Each row was made from one small tree. The marks that hang from a mark follow it in brackets, in the order of their numbers. Every link used is in the known rows. Write each row's tree.
In the rows, 128 means zero.
Known rows:
z_102(z_415 z_523 z_691): [130 176 117 107 131 175  93 157 125 109 103 105 132 111 105 120 132 136
 173 101]
z_691(z_415): [127 136 131 125 132 191 111 147 119 112 118 122 124  96 107 103 122 148
 150 112]
z_240(z_848(z_117)): [103 127 122 121 126 188 104 143 122  88 122 118 148  86 105  59 117 139
 133 116]
z_102(z_415 z_523(z_848) z_691): [120 176 123 109 134 167 121 160 126 128 103 110 133 106 103 137 117 143
 178  95]
z_523(z_848(z_117 z_240)): [113 134 146 111 145 179 128 147 125  95 117 128 139  92 108  92 110 148
 135 108]
z_264(z_240(z_117 z_848(z_523(z_102(z_415))))): [147 202 123 132 134 184 102 136 133  75 127 112 143  89 100 109 107 124
 233 127]
z_264(z_240(z_117 z_848)): [136 164 119 130 110 207 122 136 126  83 132 105 147  85 113  76 107 126
 167 125]
z_117(z_848): [128 125 129 118 110 182 118 144 121  99 108 131 138 113 105  85 112 138
 151 118]
z_848(z_117 z_523(z_102(z_415 z_691))): [118 180 126 107 168 158  84 163 124  85 108 130 138 110  98 109 132 133
 200 109]
z_117(z_848(z_240 z_523(z_102))): [128 150 147 117 140 172 110 133 133  71 109 146 137 123  89 111 100 151
 216 126]
z_102(z_523(z_848(z_117 z_240)) z_691(z_415)): [ 99 153 143 103 163 173 135 171 122 107 126 121 120 114 109 100 112 150
 186  98]
z_523(z_102): [119 143 123 119 123 171 106 134 134 102 112 138 148  93 100 119 123 147
 179 118]
z_240(z_848): [116 138 120 130 118 193 107 124 124  94 115 115 147  86  99  88 111 145
 147 116]
z_117(z_848(z_240)): [133 131 144 115 127 189 119 137 122  80 109 124 132 117 106  96 107 147
 155 116]
z_848(z_240): [132 143 139 118 133 193 106 128 128  85 110 119 138 101 106 108 118 155
 135 114]
z_240(z_117 z_848(z_523)): [128 155 122 135 121 200 113 131 140  85 125 120 149 110  93  67 101 134
 179 126]
z_523(z_102(z_415 z_691) z_848(z_240(z_117))): [135 187 144 114 155 176 132 155 128  86 119 119 129 101 109 146 100 142
 227  93]
z_102(z_415 z_523(z_848(z_117 z_240)) z_691): [114 172 139  98 157 167 115 168 123 100 112 109 125 110 109 114 118 145
 170  93]
z_117(z_240(z_848)): [113 160 119 127 117 182 138 119 113  87 112 120 146  78 104  78 112 152
 128 116]
z_240(z_117 z_848(z_523(z_102(z_415)))): [136 178 125 135 135 183 101 135 139  79 122 121 143 101  91 102 103 137
 231 117]
z_523(z_102(z_415 z_691) z_848(z_117 z_240)): [113 172 146 104 170 158 119 163 117  86 112 124 125  95 111 135 113 146
 199  91]

Which tree is each row?
[151 163 129 121 118 195 124 151 129  86 123 126 142 129 105  70 105 114
 188 135]
z_264(z_240(z_117(z_848(z_523))))
[139 217 121 125 149 181 104 145 126  74 124 108 141  99 101 114 107 118
 252 118]
z_264(z_240(z_117 z_848(z_523(z_102(z_415 z_691)))))
[ 89 160 122 116 156 165  95 152 126  77 119 136 150 106  91  84 116 136
 211 117]
z_240(z_848(z_117 z_523(z_102(z_691))))
[129 188 127 113 158 165  87 146 126  91 101 126 137 113  94 141 124 137
 211 108]
z_848(z_523(z_102(z_415 z_691)))
[106 189 121  99 143 150 143 172 112 117 107 121 133  98 112  98 124 143
 147  93]
z_102(z_415 z_523(z_848(z_117(z_240))) z_691)
[134 187 125 113 132 175 122 157 129  81 123 137 143 135 103  96 105 112
 252 127]
z_264(z_240(z_117(z_848(z_523(z_102(z_691))))))
[ 98 182 130 110 170 153 121 163 111  88 118 147 126 105 102  85 125 144
 200 109]
z_848(z_117(z_240) z_523(z_102(z_691(z_415))))
[ 98 158 130 110 132 147 155 149 119 108 117 152 148  77 107  97 116 151
 157 108]
z_523(z_102 z_848(z_117(z_240)))
[144 173 144 121 142 180 132 144 136  89 121 123 129  92 105 139  98 151
 213 100]
z_523(z_102(z_415) z_848(z_240(z_117)))
[117 171 123 131 128 177 129 117 122  84 110 125 146  93  93  77 109 151
 142 123]
z_117(z_240(z_848(z_523)))
[112 175 130 109 142 145 143 155 114 106 111 139 136  73 110 114 120 149
 161 101]
z_523(z_102(z_415) z_848(z_117(z_240)))
[101 160 131 111 170 165  98 168 123  93 122 143 127 116  98  94 126 135
 214 113]
z_848(z_117 z_523(z_102(z_691(z_415))))
[136 168 138 123 141 188 109 133 147  74 123 140 145 119  93 109 107 147
 217 122]
z_848(z_240(z_117) z_523(z_102))
[106 142 147 111 149 162 131 149 131  93 120 143 141  89 103 111 109 155
 182 109]
z_523(z_102 z_848(z_117 z_240))
[122 187 129 110 153 150 114 149 120  84 107 141 136  94 100  96 130 144
 167 114]
z_848(z_117(z_240) z_523(z_102(z_415)))
[119 170 142 115 146 177 142 149 134  89 125 130 140 108 105 127  95 144
 226  99]
z_523(z_102(z_691) z_848(z_240(z_117)))
[105 190 129 104 157 141 144 165 106  99 110 133 133  82 112 121 120 143
 176  92]
z_523(z_102(z_415 z_691) z_848(z_117(z_240)))
[107 157 127 114 137 172 136 165 123 134 118 122 128 108 101 122 110 143
 193 100]
z_102(z_523(z_848) z_691(z_415))
[106 168 127 112 144 151 120 144 124  88 112 155 155 101  98  81 128 148
 167 121]
z_848(z_117(z_240) z_523(z_102))
[112 201 125 104 167 146 111 158 112  80 105 136 133 104 104 102 133 140
 182 105]
z_848(z_117(z_240) z_523(z_102(z_415 z_691)))
[108 158 128 117 151 171 111 151 117 103 118 131 124 101 103 125 122 144
 213 104]
z_523(z_102(z_691(z_415)))
[129 173 124 129 130 191 106 125 126  88 117 112 150  92  97  93 110 132
 165 134]
z_264(z_240(z_848(z_523)))
[116 209 122 121 154 156 116 129 111  74 103 121 136  93  95 120 111 148
 206 108]
z_117(z_240(z_848(z_523(z_102(z_415 z_691)))))
[112 177 119 129 139 183 110 142 137  77 127 129 152 115  89  89 102 132
 245 118]
z_240(z_117 z_848(z_523(z_102(z_691))))
[114 163 128 122 152 166  87 143 128  78 117 128 141  91  93  95 116 139
 202 117]
z_240(z_848(z_117 z_523(z_102(z_415))))
[126 174 127 130 142 171  93 126 132  84 108 122 140  90  87 121 110 147
 212 116]
z_240(z_848(z_523(z_102(z_415))))
[ 91 149 135 111 163 156 131 172 117 114 125 141 127  94 106 112 113 141
 210  97]
z_523(z_102(z_691(z_415)) z_848(z_117))
[117 177 139 113 162 171 100 134 132  75 108 133 137 120  92 130 115 148
 214 114]
z_848(z_240 z_523(z_102(z_691)))
[114 170 125 114 150 165  99 143 131  96 106 140 146 116  90 124 119 139
 206 116]
z_848(z_523(z_102(z_691)))
